Each row was made from one path, in order. Every step used is in the known rows, and no mark comes twice. Write each row's path.
(in the rows, 128 means zero)
Known rows
c > y > p > u > v > j > q: [145 135 129 124 149 114  83 164 116 132 116 112 136  86 101   4 100 160
 143 167  80 142 129 110  74 147]
v > j > q > y: [108 129 120 119 143 116 115 133 146 107  78 155 149 108 105  93  95 167
 117 132 105 151 121 112 113 109]
y > h > u > v > j: [145 159 105 152 102 136  73 139 168 118 148 160 110 114  65  42 103 155
 124 119 136 159 138 130 112 154]
h > y > p > u > v > j > q: [127 122 117 149 108 114  88 159 133 145 110 127 130  78 121  43  90 196
 132 161  87 145 130 117  78 144]
f > u > q > y > h: [ 71 143 133 176 109 149  67  79 105 165 126 144 144 138 114 119 138 176
 155 136 160 165 148 143 143 163]
f > y > p > u > v: [150 161 134 135 110 134  94 143  86 184 151 100 122 110 138  90 178 140
 134 153 123 145 143 123 126 160]
h > y: [122  93 126 143 111 131 126 133 145 159 128 121 111 101 139 140 112 167
 137 136 132 146 129 134 119 132]
p > y > h > u > v > j > q: [136 147  74 145 109 120  26 151 131 117 129 167 110 118  76  29  77 171
 123 114 115 155 148 119  65 130]
y > p > u > q: [105 152 135 155 121 134  87 118 106 171 151  92 149 116 159 100 110 173
 137 139 141 118 135 131 122 156]
q > y > p > u > v > j: [121 182 148 139 135 129 116 127 125 162 113  85 153 104 106  42 132 177
 126 133 110 143 158 114  92 154]
h > y > p > u > q: [ 97 120 135 171 103 136  85 124 123 203 152  83 132  89 169 111  95 215
 145 149 146 139 136 136 114 161]
q > y > p > u: [ 84 158 147 145 123 126 130 114 111 175 112  71 147 124 145  89 126 168
 132 146 125 123 164 129 130 144]
y > h > u > v: [139 157 103 167  96 123  68 126 152 141 149 148  92 134  78  70 125 147
 129 122 133 146 156 125 130 158]
v > u > q > y > p: [ 69 110 107 174 131 151 102  98 141 178 103 107 141 129 137 113 137 206
 167 129 142 165 124 109 169 149]
c > u > q: [138 131 119 134 154 112  63 130 128 134 162 129 139 128 121 119 113 168
 112 127 150 145 137 126 119 156]
p > u > v > j: [173 184 151 115 146 124 107 139 131 120 133 115 141 120 103  68 115 144
 126 120 110 122 125 129  71 155]
h > y > p: [ 85  77 115 161  90 139 131 137 131 179 131 108 119  86 150 112 118 175
 139 156 129 149 141 129 136 130]
v > y > h > u > q: [110 128 106 172 124 161  28 107 163 154 152 160 100 138 124  82  62 187
 149 122 165 159 130 131 132 146]
c > u > v: [167 145 120 132 150 101  82 144 129 120 147 128 122 135  88  86 146 135
 109 128 116 144 156 112  99 161]
q > y > h > u: [ 84 149 113 164 100 128  92 109 158 157 124 131 108 133  97  91 107 173
 128 125 151 151 161 138 156 142]
h > y > p > u > v > j: [133 135 137 148 108 135 110 148 134 169 134  94 133  79 124  53 107 190
 138 148 113 145 139 129  78 158]
j > v > y > h > u > q: [119 148 102 170 143 179  14  92 180 130 154 153 113 143 122  97  61 162
 164 117 156 139 139 118 122 150]
j > v > u > q > y > h: [ 85 141 109 188 154 166  76  64 169 140 122 125 139 165 112 122 130 177
 185 111 150 134 140 121 151 160]
c > j: [153 109 107 118 161 150 104 132 139 130 137 104 123 125 115 122 141 120
 133 124 150 127 129 137 153 124]
h > u > q: [136 147 111 140 112 130  55 129 155 147 146 137 115 111 125 134  91 174
 126 111 152 158 116 120 135 149]
v > y: [128 112 131 125 154 156 106 124 138 128 115 138 119 141 141 107  97 137
 146 130 127 134 125 121 114 119]
q > y > p: [ 77 121 127 150 116 132 135 116 122 172 107  99 141 112 131 102 144 162
 129 140 128 147 161 113 150 125]
j > q: [124 114 110 128 128 108 108 138 127 104 104 161 125 127 126 119 112 134
 122 142 101 125 119 115 127 113]

Which path is each row?
[138 158  92 160 105 128  39 128 119 164 154 124  93 136  90  64 118 157
 134 103 140 148 177 125  81 147]	p > y > h > u > v
[121 167 113 174 105 121  71 110 157 166 128 131  98 133  70  71 134 175
 126 115 134 165 175 117 132 158]	q > y > h > u > v
[115 175 146 155 128 118 110 115 112 183 115  75 136 124 117  69 154 171
 130 136 108 135 177 110 107 159]	q > y > p > u > v
[166 128 106 116 177 167  89 117 156 108 139  97 135 130 112 135 139  94
 149 118 139 108 137 124 141 126]	c > j > v
[110 163 128 155 128  98  89 125 110 158  92 106 132 123 114  61 137 176
 126 149  80 132 169  96 104 144]	j > q > y > p > u > v
[111 145 134 139 159 173  91 111 135 127 125  93 143 144 161  84  88 122
 167 150 111  95 148 116 101 136]	j > v > y > p > u
[147  96  90 120 160 130  84 142 139 106 113 137 121 124 112 113 123 125
 128 138 123 124 119 125 151 111]	c > j > q
[139 148  86 152 102 113  55 147 163  94 124 194 110 114  61  34  87 160
 118 135 110 157 128 117 112 138]	y > h > u > v > j > q
[ 99 129 139 138 141 156 107 124 117 150 121 100 133 138 164  71  88 149
 151 156 121 115 141 130 110 134]	v > y > p > u
[103 138  91 151  99 138  60 127 119 154 151 123 106 136 117  87  91 154
 133 112 156 138 162 147 103 133]	p > y > h > u
[116 159 122 146 122 126  60 112 160 171 124 118 121 111 117 133 100 202
 124 104 152 172 133 113 139 149]	h > u > q > y
[123 180 133 154 142 106  82 117 135 125 105 143 137 132  78  30 106 181
 124 135 101 131 159 124  84 149]	p > u > v > j > q > y > h
[114 142 134 126 104 144 115 141  85 177 147 100 133 109 165 110 150 138
 138 164 138 135 128 142 149 143]	f > y > p > u
[166 158 114 135 110 117  75 142 153 134 132 134  97 119  93 103 126 144
 123 115 117 156 137 108 119 150]	h > u > v
[138 154 120 135 125 112  93 153 118 113 112 136 146 103 108  35 105 155
 122 153  82 125 129 111  85 140]	y > p > u > v > j > q
[136 128 120 169 147 150  81 110 140 142 138 153 103 155 101  57 124 142
 151 128 126 139 159 117 100 142]	u > v > y > h
[107 146  90 165 106 140  19 114 118 176 171 127 112 128 123  93  83 190
 137  99 172 153 155 139 100 147]	p > y > h > u > q
[136 164 137 148 119 121 107 131 108 159 139  90 132 124 125  69 145 143
 132 143 107 118 158 116 104 158]	y > p > u > v
[146 146 134 132 111 137  92 125 100 121 114 147 124 132 103 119 163 113
 148 139 110 154 130 121 111 156]	f > u > v
[113 145 119 154 168 161  83  80 172 134 104 113 144 151 126 152 131 173
 179 102 133 143 122 104 140 152]	j > v > u > q > y
[ 80 135  95 166 100 109  71 118 156 134 100 162 105 133  93  86  91 177
 120 139 124 153 151 125 156 128]	j > q > y > h > u
[105 119 106 160 118 159  69 120 162 133 133 157  95 148 114  72  67 154
 147 136 147 142 137 138 135 132]	v > y > h > u
[ 94 179 148 175 137 127  76  81 123 184 147 101 141 146 127  96 110 199
 137 120 161 125 163 145 122 165]	p > u > q > y > h
[127 125 109 135 153 162 121 109 164  89 106 126 132 160 125 144 130 111
 178 123 113 114 107 118 142 139]	j > v > u
[100 124 109 139 155 128  86 127 121 154  97  82 139 120 127  76 122 165
 131 156 118 120 154 125 155 125]	c > j > q > y > p > u
[128 115 116 153 139 154  92 130 128 155 121 129 116 126 125  61 133 149
 150 140 108 148 152  94 107 133]	u > v > y > p
[120 142 101 155 152  91  63 132 144 108 117 168 137 129  51  21 116 178
 103 140 110 162 169 114  98 147]	c > u > v > j > q > y > h
[119 127 111 164 120 136  40 124 149 171 167 125  99 107 106  74  83 182
 151 133 164 168 133 138 137 164]	c > y > h > u > q
[143 151 120 126 149 107  93 136 146 115  83 155 137 108  78  73 124 170
 118 123  88 162 135  92  90 124]	u > v > j > q > y
[149 182 141 122 156 100  93 132 138 119  87 129 142 116  93  61 108 178
 119 126  85 135 136 109  72 143]	p > u > v > j > q > y
[ 79 132 123 164 122 134  94 104 121 193 125 101 148 104 138 113 136 197
 133 128 146 161 156 106 144 140]	u > q > y > p
[ 82 127 113 153 129 121 109 118 142 113  98 168 143 122  91  61  97 171
 124 140 120 143 139 129 127 117]	v > j > q > y > h
[115 127  98 140 146  93  75 155 133 118 101 142 151 102  75  25 123 183
  99 152  93 168 161  90 103 137]	c > u > v > j > q > y > p
[125 170 114 159 111 131  74 121 172 144 125 145 115 113  57  41 111 183
 122 113 136 172 157 122 118 154]	q > y > h > u > v > j
[147 129 136 132 140 164  72 120 111 122 102 158 115 146 116  97 133 123
 166 142 107 161 125 115  96 148]	f > u > v > y
[111 133 107 145 128 115 100 139 134 135  85 145 145  93  87  45 132 177
 120 141  89 165 149  86 108 121]	u > v > j > q > y > p
